Each row was made from one walk, in order. Every step used is in the known rows, and no mark comes twice. Write each row's walk.
Known rows
tola vufalu poni gomoteb: [-13   4  23  -4 -14  16   3  18   9 -15   0  -4   6   2  25   5  18   3
   4  -5  -8  -1  15  -3]
gisop navul vufalu tola: [  2  -5   9 -23  -7   3  11  -1   2 -15  -7   5   0   8  17  -8   5 -15
  10  19 -29  -8  -5   5]
vufalu tola gisop: [  1  -5  20 -11  -4   5  -2  10  -9 -15  -7  21   8  -1  22 -10  22 -13
  11  11 -19   0  -2   6]
gomoteb poni vufalu navul: [ 12  -6  15  -9  -9   9  -7  24  11  -3  -8  -4 -10  11  26   1  -6  -5
  21   7 -15  -1 -11  27]
gisop tola vufalu navul gomoteb ravop: [ 13  -3  15 -14   9 -10   5   8  17 -12  -1  -1  -9   4  31   9  17   6
  29  -1 -13  -2   0  11]
gisop tola gomoteb ravop: [ 16   6  26  -5   7  -6   3   0   3  -5  -2  24  -2  -3  34   7  28   0
  28  -5 -10   9  -1  13]
poni gomoteb navul vufalu ravop: [  9  12  11 -10  -8 -10  -6   1   9   7  -9   6  -4   7  37  11   4 -10
  11   2  -7 -22   4  18]
poni gisop navul vufalu tola: [  3  -3  11  -6  -9   9  12   5  13 -17  -2  15   0  20  19  -8   1 -12
  11  24 -29  -4   6   6]
gomoteb ravop: [ 15   3   3   0   0  -5  -3   1   2  -4 -10  12  -4  -3  21   9  11 -10
  11 -10  -4  -5  -4   9]
tola vufalu poni gomoteb ravop: [  0   2  23   3 -10  13   6  14  17  -9  -1   5   5   5  27   5  24   7
  12  -6   3   6  12  -2]
navul gisop: [ -2  -2   2  -2  -1   1 -18   6 -10 -12 -12   9  -5  -2  17   4   3 -16
  13  -7 -10 -17   3  10]
poni gisop tola: [ 14   5   5   7  -1   5   0   7   9 -16   2  24  -2   5  25   6  10   0
   9  -3 -21  -2  12   9]
tola vufalu ravop: [-13   3  20   4  -4 -16  -3   7  -7  -4  -8   6   3  -1  26   6  12 -11
   0 -16 -10 -10   5   9]
gisop navul gomoteb poni: [  2   6  12 -25   0  -1  13   4  13 -16  -9   0   4   2  17  18   9  -3
   6  -1 -20  -6  -2  29]
navul gomoteb poni gisop tola: [ 18  13  14   5   3  -1   8  11  20 -17   1  24  -2   8  25  14   7  14
  10   4 -13  -3  11  25]
tola gomoteb: [ -8   8  28  -8  -4  -2  -6   5  -6  -7  -5   3  -2  -2  28   5  13 -16
  20  -5 -15  -3   1   9]
gisop navul vufalu tola gomoteb poni: [ -4  -2  40 -16  -8   5  15   4   5 -11  -4  17   2  10  24  -6   9  -8
  24  25 -19   6  -4  20]
gomoteb navul: [  3   2   1 -13  -6  -9  -3   3  -7  -5  -8   2  -1 -14  24  15  -1 -19
   9  -8  -6 -15   3  16]
navul vufalu: [  2   9   5  -1  -5 -12  -6   4   0  -6 -10   5 -13  -1  16   4   1  -7
   6   1 -14 -19  -2   2]
poni gisop tola vufalu navul gomoteb ravop: [ 15  -1  17   2   7  -4   6  11  26 -13   5   8  -9  17  34   9  15  10
  30   4 -13   3   9  11]
navul gisop tola: [  9  -2   2  -5   4   1 -12   4  -7 -14  -6  20  -6  -4  18   5  11  -5
  15  -5 -15  -9   4  13]
gomoteb poni gisop: [  9   7  12  20  -8   7  -1  12  12 -11  -5  23  -1   7  21  10   0  -2
   7   1  -4  -1   9  19]
vufalu tola gisop navul: [ -2 -12  21 -29  -4  13  10   4  -6 -19  -4  17  16   4  21  -8  28 -17
   9  13 -31   7  -2  12]
poni vufalu: [  5   4  10  -5  -9  -4 -10  19  -2  -5  -7  -5  -4   6  24  -4   4  -9
   5  -7 -22  -7  -6  13]
gisop navul: [ -1  -4   4 -22  -3   6   5  -1   0 -15  -7   0   6   0  16   9  13 -18
   4  -7 -27  -5  -2  14]
gisop navul vufalu: [ -3   1   6 -18  -4  -5   5  -1   3 -11  -8   1  -4   4  15   6   8 -13
   6   2 -27 -12  -2   8]

Which walk is each row?
[ -5  -4  22  -2  -4  19  -4  17   7 -19   2  14   3   5  23   3  24  11
  16  -2  -9   2  21   2] | navul gisop tola vufalu poni gomoteb
[ -7  -1  26  -5  -4  -1  25  14  23 -18   3   3   7   8  22  12  19   8
  10   2 -13   6  16   6] | tola vufalu poni gisop navul gomoteb ravop
[  4   0   1 -10  -4  12 -19   5   1  -6  -9   3  -1   5  32  11   5 -16
  21  -5  -2 -17  11  19] | poni gomoteb navul gisop
[  8  14  14   8  -3  -1   1  14  17 -13  -6  12  -4  10  24  13  -2   5
   8   3  -8  -8   8  23] | navul gomoteb poni gisop
[  5   2  10 -22 -14  15   4  11   6  -8  -3  -2   6  -8  29  14   5  -7
  10   2  -4  -8  11   9] | vufalu poni gomoteb navul
[ -1   1   7  -1  -6   2   7   4  15 -13  -3  11  -4  16  17   5   5  -8
   7   7 -27  -8   7   8] | poni gisop navul vufalu
[ 18   5  13  16  -2   8   5   9  15 -15   1  35   0   5  23  10   8   8
   8   1 -10   5  10  22] | gomoteb poni gisop tola
[ 13   5   7 -10   3  -1  12   2  23 -14  -4   7   2  16  25  14  14  -5
  13  -1 -20  -2   4  18] | poni gisop navul gomoteb ravop
[  3   5   2  -8  -7 -17  -4   2  -3  -2  -9   3 -10 -10  22  11  -5 -13
  11   1  -5 -22   1  11] | gomoteb navul vufalu
[  1   3  13   4 -14  10   6  16   6 -15  -1  12   0  -3  18   7   1  -3
   4   5 -13  -4  13   1] | vufalu poni gisop
[ 11  -5  21 -32   5  -1  17   3   8 -18  -5  15  11   9  26  -2  33  -7
  18  14 -24   6  -7  17] | vufalu tola gisop navul gomoteb ravop
[  2  -4  29 -29   1   6  17   8   7 -22  -6  17  14   6  21   0  25  -3
  11  20 -24   6  -3  28] | vufalu tola gisop navul gomoteb poni
[  6   5  27   0  -1  -2   3   7   3  -8   6  23   0  -2  39  10  13  -7
  27   2 -12   3  16  19] | poni gisop tola gomoteb navul
[-17  -2  22  -1 -12  -1   5  16  -4 -15  -2  -1   2 -12  16   6  10  -1
   2  -6  -8  -3  11  -4] | tola vufalu poni
[ -3  -4  21 -39   2   3  13   6   0 -23  -5   7  13   7  24  -5  26 -10
  11  15 -34  -1  -4  14] | vufalu tola gisop navul gomoteb
[-11  -8  14  -7  -5   3  -6  11   1 -11  -5 -12  -6   2  24   5   4 -15
  17  -4 -15  -7   1   4] | tola vufalu navul
[ -4   2  16   2   2  -6   0   6  -3 -15   0  11  -1  -5  21   4  19   0
   4 -12 -15  -1   9   6] | gisop tola vufalu
[ -1   7   8 -16  -1   3   9   4  15 -19  -3  -2   3  14  22  11   8  -7
   7   1 -32  -8   7  16] | poni gisop navul gomoteb
[ 15   2  12   0 -10  -5  12  13  10 -10   5  23  -8 -11  23  11  -2   9
  13  16  -9  -9  18   7] | gomoteb navul vufalu poni gisop tola
[ 12   4   8 -15 -11   7  -1   4   9  -5  -5   4  -3  10  32  -3  -1 -12
  17  19  -8 -14   3   8] | poni gomoteb navul vufalu tola
[  7   7   1 -15  -7  10  -7   2   7  -6  -6  -1   2   3  33  14   7 -15
  12  -6  -6 -12   6  17] | poni gomoteb navul
